Each row was made from one walk, in order. Every step used is in the known rows, and no mark comes twice. Write each row's walk.
Known rows
gibam-vunabu-tevat-vifas: [-1.607  1.723 -2.531 -1.040  1.000 -1.707  0.006  2.538  0.757 -0.438
 -4.860 -0.282  1.556  0.873  2.042  0.620  2.008  1.651 -1.191  0.334
 -1.729  4.194 -5.494 -2.923]
tevat-vunabu-gudu-kefub-lovado-vifas-gotig: [-0.997 -1.313 -0.605  0.039 -0.180 -0.609  1.351  3.362 -2.574 -0.011
 -1.132 -0.555  2.516  2.368  0.698  4.934 -0.342  2.900 -0.789  2.564
  0.766  0.591  0.606 -0.761]
dogu-vifas-tevat: [ 4.936 -0.955 -0.971 -1.106  4.053  3.285  0.607 -3.042 -1.062 -1.753
 -1.752 -3.080 -1.567  2.860 -0.066 -6.122 -1.293 -0.292  0.664 -3.263
 -4.413 -1.098  2.505 -0.784]
tevat-vifas-gotig: [-2.676  2.431 -0.668  4.476  3.020  1.172 -0.790  0.329 -1.912 -0.501
 -3.645 -1.196  1.233 -1.858  0.613  2.034 -3.559  1.190  2.519 -6.371
 -1.192 -0.651 -2.860 -2.653]
kefub-dogu-vifas: [ 1.667  0.576 -2.755 -2.798  0.327 -0.145 -3.206 -6.094 -0.136 -0.959
 -3.440 -0.146 -0.918  1.052 -3.729 -5.374  0.636 -4.427  4.551 -2.424
 -3.192 -1.059 -0.266  1.696]
gibam-vunabu-gudu-vifas-lovado: [ 3.255 -0.564 -0.416  0.353 -2.546 -4.006 -0.477  2.871 -1.388  0.719
 -0.744 -0.170  3.065 -2.968  2.710 -2.743 -1.130  0.596 -1.504  0.336
  1.199  1.945 -4.095  0.864]
saku-vunabu-gudu-kefub-lovado-vifas: [-1.477 -0.765 -0.188 -0.972 -1.381  1.661  0.479  2.310  2.767  4.847
  2.807  0.362  0.497 -0.419 -3.577 -0.473  0.371  1.101 -0.884  1.978
  5.778 -2.824  3.772  4.215]
gudu-kefub-saku-vunabu-tevat-vifas: [-2.447 -0.685  1.205  3.084 -0.119  1.666 -2.540  0.076  2.638  0.003
  1.887  4.135 -0.344 -3.314 -1.623  4.176 -0.385 -2.986 -0.133  3.839
  4.494 -1.573 -0.127  0.715]
tevat-vunabu-gibam: [ 0.158  0.630 -1.881 -2.300 -0.069  1.139  3.122 -0.505 -2.053 -1.456
 -2.751 -0.730  3.629  4.399  0.735  2.812  3.741  5.167 -0.550  3.906
 -3.900  1.792 -4.527 -0.865]
gudu-kefub-saku-vunabu-tevat-vifas-gotig: [-3.028 -1.100 -0.342  4.547  1.088  2.955 -2.973  0.113  2.214 -0.017
  1.253  3.461  0.643 -3.138 -2.047  4.319 -0.766 -3.682  0.883  3.005
  4.766 -1.364  0.256  0.564]
saku-vunabu: [ 0.402  0.941  0.327 -0.340 -2.167  1.846  2.131 -0.454  1.074  5.321
 -0.289 -0.297  1.042 -0.355 -3.431 -3.759  0.281  0.437 -1.189 -1.412
  1.446 -0.195  1.868  2.779]
vifas-gotig: [-0.091 -0.263 -2.625  3.361  1.243  2.818  0.026 -1.282 -2.942  0.490
 -0.647 -1.735  1.514 -0.764 -1.607 -1.491 -1.841 -2.677  2.558 -4.661
 -1.132  1.887  0.300 -0.915]
saku-vunabu-gibam: [-0.863  0.656 -2.832 -1.886 -0.038  4.736  1.749 -1.502  2.957  3.329
  0.634 -0.504  2.532  1.772 -3.995 -2.566  4.116  2.558  0.519  2.446
  1.444 -1.226 -1.039  3.911]
dogu-kefub: [ 1.361 -0.596  0.158 -4.718 -0.217 -3.442 -1.236 -5.010 -0.964 -0.879
  1.143 -0.845 -2.626  3.100  0.749 -2.813 -0.436  2.158 -0.862  2.102
 -4.522  2.751  0.815 -0.819]
dogu-kefub-gudu-vifas-gotig: [ 0.326 -3.541 -2.225 -1.292 -1.846 -3.968 -3.647 -7.622 -0.296 -2.824
  2.842 -1.448  0.341  0.770 -0.698 -2.629 -2.115 -1.695 -2.124 -1.956
 -4.549  1.233  1.779 -0.064]
lovado-vifas: [-0.365  5.580  4.540  0.322 -2.655 -1.203 -1.726  0.091 -1.435 -1.468
 -0.132  0.114 -0.906 -0.311 -0.836  0.820 -4.232 -0.750  0.667 -3.365
 -2.183  0.405  2.015 -3.219]
kefub-lovado: [-0.986 -3.293 -1.901 -4.367 -2.531 -1.644  0.582 -1.413  1.295  4.220
  1.153 -0.300 -0.179  1.265 -0.908 -3.494  3.731 -2.651  0.623 -2.282
 -0.166 -0.664 -0.431 -1.262]
dogu-kefub-lovado-vifas: [-1.336 -1.380 -1.028 -6.611 -0.560 -4.129 -3.143 -4.304  1.137  0.527
  0.616 -1.296 -1.788  5.399  0.322 -2.498  0.920  0.690  1.001  1.404
 -3.246  1.212  2.517 -2.652]
saku-vunabu-gudu: [ 0.635 -0.257 -0.751 -2.267 -1.619  1.948  2.625  1.635  2.149  5.719
  1.828  0.148  0.151 -0.562 -3.349 -2.608  1.910  2.550 -2.952  0.826
  3.098 -1.282  1.736  4.517]
gotig-vifas-tevat-vunabu: [ 0.445  1.690  4.004 -1.878  0.039 -3.591  4.296  3.082  0.266  0.964
 -1.484 -0.427 -2.156  1.737  5.917  1.322  2.070  2.076  3.747 -4.407
 -3.869  0.666  1.705 -1.717]
tevat-vifas: [-1.441  3.287  2.345  1.364  0.551 -1.546  0.094  0.257 -0.988 -0.341
 -2.482  0.296 -0.578 -2.323  1.390  1.769 -2.817  2.585  0.048 -4.644
 -1.845 -1.246 -3.648 -2.400]
gudu-kefub-dogu-vifas-lovado: [ 0.321 -0.820 -0.620  2.962  0.428  1.148 -2.377 -4.232 -1.065 -3.111
  0.213  0.353 -0.808 -3.177 -1.207 -2.170 -2.647 -4.968  6.346  1.305
  1.827 -1.309  1.431  3.085]
saku-vunabu-tevat-vifas: [-2.739  1.757 -3.091 -0.243  1.673  4.055  2.643  1.069  4.458  3.815
 -2.005 -0.551 -0.181 -0.299 -2.619 -0.061  2.570  2.137 -2.066 -0.855
  0.538  0.640 -0.983  2.989]
lovado-vifas-tevat-vunabu: [-1.089  5.887  4.049  1.718  1.115  1.012  0.571  2.662 -2.359 -3.828
 -1.493 -1.981 -1.914  2.468  1.566  2.251 -2.069  1.200  0.441 -2.471
 -1.615  0.921  2.206 -4.642]
gudu-kefub: [ 0.218 -0.155  3.721  3.009 -1.620 -0.653 -0.483 -1.068 -2.560 -1.831
  3.847  1.371 -1.526 -3.530 -0.423  1.434 -4.327 -2.143  1.033  1.027
  2.257 -0.413  1.163  1.350]

Which walk is each row?
[-1.515  4.295  4.072  1.980  1.332  1.086 -1.114  3.703 -1.096 -4.109
  0.416  0.233 -2.187  1.446  1.339  4.631 -1.337  0.497 -0.133  0.934
  1.040 -0.434  2.368 -4.337]  lovado-vifas-tevat-vunabu-gudu-kefub-saku
[-2.200  1.342 -4.029  0.428  2.207 -0.358 -0.529  2.542  0.378 -0.542
 -5.544 -1.020  2.402  1.036  1.632  0.815  1.553  0.868 -0.067 -0.593
 -1.451  4.493 -5.075 -3.188]  gibam-vunabu-tevat-vifas-gotig
[-0.616 -3.229 -1.838 -4.914 -2.421 -3.740 -1.368 -7.423  0.441 -2.053
  2.756 -0.624 -1.007  2.848 -0.365 -2.996  1.506  0.309 -2.199  1.152
 -4.852  1.914  2.646 -2.060]  dogu-kefub-gudu
[ 0.507  1.279  0.926  1.229  3.143  2.172  4.540  2.345 -3.012 -2.345
 -0.836 -2.693 -2.608  2.574  2.881 -0.071  2.288  2.335 -1.350 -0.807
 -1.348  1.734 -0.656 -2.665]  vifas-tevat-vunabu
[-2.700 -0.539 -0.866 -3.378  0.144 -0.320  0.324  2.446  1.309  1.326
  0.398 -1.638 -1.082  3.874  0.622 -0.022  3.492 -0.307  0.803 -1.392
  0.922 -1.322  1.524 -3.376]  kefub-lovado-vifas-tevat-vunabu-gudu
[-2.822 -0.863  2.135  2.043 -0.113 -0.282 -1.189  1.150 -1.154 -1.701
  2.113 -0.311 -0.896  0.469  0.382  2.724 -1.991 -2.289  2.451  1.018
  3.653 -1.648  2.760 -1.447]  gudu-kefub-lovado-vifas-tevat-vunabu
[-3.379  1.249 -4.540  1.242  2.930  5.256  2.134  1.133  4.067  3.774
 -2.615 -1.268  0.799 -0.080 -2.900  0.137  2.235  1.423 -0.972 -1.761
  0.773  0.851 -0.557  2.844]  saku-vunabu-tevat-vifas-gotig
[ 3.648 -3.503 -2.295 -1.678  4.576  2.743  1.045 -0.958 -0.834 -1.471
 -2.140 -3.145 -0.044  4.539  0.792 -3.086  0.058  1.156  0.286  0.114
 -2.402 -1.833  2.860 -0.303]  dogu-vifas-tevat-vunabu-gudu-kefub-lovado
[-1.641  5.785  2.453  1.038  2.150  2.362  0.371  2.151 -1.417 -4.544
 -1.113 -2.138 -1.293  3.450  1.270  2.799 -0.127  2.238  1.265 -0.633
 -1.693  0.380  0.770 -4.147]  lovado-vifas-tevat-vunabu-gibam
[ 3.913  1.314  3.358  4.859  0.301 -1.955 -0.141  0.826 -3.407 -2.741
  1.153 -1.848 -1.066 -3.130  1.893 -0.170 -5.275 -1.223 -3.371 -5.733
 -1.685 -0.463 -3.159  2.404]  gudu-vifas-tevat-vunabu
[-1.192 -1.456  1.173  2.102 -1.287  2.113 -2.806 -1.393  1.815 -0.043
  3.364  4.202  0.923 -2.186 -2.532  2.526  0.679 -3.017  0.944  5.740
  4.882 -2.325  0.041  1.397]  gudu-kefub-saku-vunabu-gibam
[ 0.702 -2.323 -1.277 -5.922 -0.681 -2.075 -3.098 -3.768  3.113  2.142
  1.407  2.323 -1.286  3.139 -0.988 -1.565  3.413  1.268 -2.531  6.006
 -1.232  0.907  1.089 -0.545]  dogu-kefub-saku-vunabu-gudu
[-1.430  2.672 -0.119  3.759  1.276  1.147  2.760  0.352  0.015 -0.378
 -3.253 -1.072  0.791 -5.197  4.230 -0.410 -1.076  2.161  3.372 -3.646
 -1.035 -0.079 -3.863 -1.919]  tevat-vifas-lovado
[ 3.078 -0.020  0.641 -0.077 -1.024 -4.057 -1.281  3.645 -1.859 -0.252
  0.078 -0.439  1.097 -1.130  2.045 -1.817 -1.050  0.995 -3.051 -0.341
  1.515  1.119 -3.687  0.256]  gibam-vunabu-gudu-vifas-tevat
[-1.264  0.600 -3.376 -1.475  0.258  4.304  3.251  0.314  4.104  4.404
 -0.192 -0.513 -0.435  0.213 -3.496 -1.870  3.581  0.544 -2.683  0.314
  0.426  1.758  0.481  3.827]  saku-vunabu-tevat
[ 1.093  0.792  2.192 -0.945 -3.177 -3.138  4.895  0.429  2.291  3.243
 -0.971  0.459  0.177 -3.882  6.465 -2.208  1.644 -0.376  7.344 -4.229
 -3.503  1.388  1.355  0.034]  gotig-vifas-lovado
[ 0.590  1.084  3.557 -2.732  0.287 -3.508  4.661  4.119  0.745  1.231
 -0.490 -0.101 -2.545  1.657  5.906  1.894  2.856  3.197  2.881 -3.325
 -3.026  0.132  1.629 -0.958]  gotig-vifas-tevat-vunabu-gudu
[-2.428 -0.933  2.528  1.260 -1.962 -1.365 -2.402 -0.318 -0.333 -0.599
  3.153  0.753 -0.772 -1.146 -0.888  1.600 -3.080 -3.687  2.865  0.366
  3.489 -1.950  2.816 -0.536]  gudu-kefub-lovado-vifas
[ 3.736 -0.603  1.544  0.520  0.315 -1.280  0.405  2.412 -0.518 -0.936
  5.783 -0.198 -3.581 -4.102  0.682 -0.220 -1.751  0.752 -4.568 -2.275
  1.012 -2.107 -2.181  4.449]  vunabu-gudu-vifas-tevat
[ 0.824 -1.791 -0.743 -0.965  2.136  0.977 -0.816  0.378  0.022 -2.326
  4.369  0.617 -3.806 -1.530 -1.132  0.171  0.588 -0.447  0.795  2.878
  3.223 -2.763  1.060  3.983]  vunabu-gudu-kefub-dogu-vifas-tevat
[ 0.454 -2.547 -0.043  2.870 -3.679 -2.087  0.065 -3.280 -0.834 -3.547
  3.236 -0.862  1.143 -3.016 -0.340 -1.035 -1.251 -3.765 -4.557 -6.078
 -2.097 -1.104  0.242 -0.202]  kefub-gudu-vifas-tevat-vunabu
[-1.379 -1.525  0.892  2.334 -1.168  1.824 -2.136 -0.515  2.375  0.408
  2.981  4.221 -0.485 -2.903 -2.275  2.889  0.298 -4.038 -0.584  4.730
  4.449 -0.816  0.839  1.413]  gudu-kefub-saku-vunabu-tevat
[ 3.250 -0.267  1.207 -0.697 -2.186 -3.232  2.177  2.495 -3.201  0.242
 -0.795 -0.092  1.911 -0.293  1.430  2.923 -1.703  3.782 -4.972  0.299
 -2.298  0.899 -2.911  1.744]  tevat-vunabu-gudu-vifas
[ 0.349 -0.600  0.418 -1.184 -3.337  0.923 -1.829 -1.198  3.351  4.635
 -0.116  4.662  1.464 -1.034 -3.025 -1.053  3.625 -3.511 -2.114  1.897
  1.686 -0.770 -0.347 -1.317]  kefub-saku-vunabu
[ 0.955 -1.830 -2.029  0.038  1.162  0.237  0.942  0.873 -3.138 -1.089
 -2.695 -0.637  2.547  2.179 -0.176  3.019 -0.486  2.332  0.147  2.867
 -0.708  0.447  0.113  1.267]  tevat-vunabu-gudu-kefub-dogu-vifas-gotig
[-0.575 -1.373  2.703  2.857 -2.276  0.656 -2.583 -0.814  0.836  0.820
  3.070  4.293  0.162 -3.232 -2.295  2.024 -1.267 -4.133  0.099  3.855
  4.945 -1.791  1.485  0.828]  gudu-kefub-saku-vunabu
[-2.476 -1.054 -0.041  4.246  0.141  2.998 -1.088  0.137  3.130  0.058
  1.444  3.574  0.414 -4.716 -0.236  3.087  0.391 -3.246  1.370  4.385
  4.833 -1.040 -0.244  0.893]  gudu-kefub-saku-vunabu-tevat-vifas-lovado
[ 1.594 -1.368 -0.564 -1.445 -0.069 -1.150  1.323  0.796 -2.665 -1.074
 -2.009  0.080  1.552  2.011  0.296  2.824 -0.154  3.025 -1.084  3.822
 -1.012  0.194 -0.338  1.368]  tevat-vunabu-gudu-kefub-dogu-vifas
[ 4.472 -2.516 -1.069 -0.794  4.316  2.954  0.075 -1.084 -0.841 -2.233
 -2.219 -1.307 -0.107  3.637  0.652 -1.857 -0.247  0.628 -0.552  1.367
 -2.644 -1.538  2.238 -1.080]  dogu-vifas-tevat-vunabu-gudu-kefub-saku
[ 2.793 -0.602 -0.720  0.722 -1.633 -4.033 -2.301  2.839 -2.343  0.634
 -0.936 -0.283  3.385 -1.417  0.870 -1.577 -2.282  0.064 -1.894 -1.046
  1.131  1.746 -3.561  0.509]  gibam-vunabu-gudu-vifas-gotig
[ 1.320 -1.131 -1.157 -1.047  1.012 -1.935 -2.047  2.057 -1.377 -1.459
 -1.217 -0.244  0.652  1.253  0.834 -1.958  0.685  0.163  1.065  3.352
  2.804  0.476 -0.972 -0.087]  gibam-vunabu-gudu-kefub-dogu-vifas-tevat
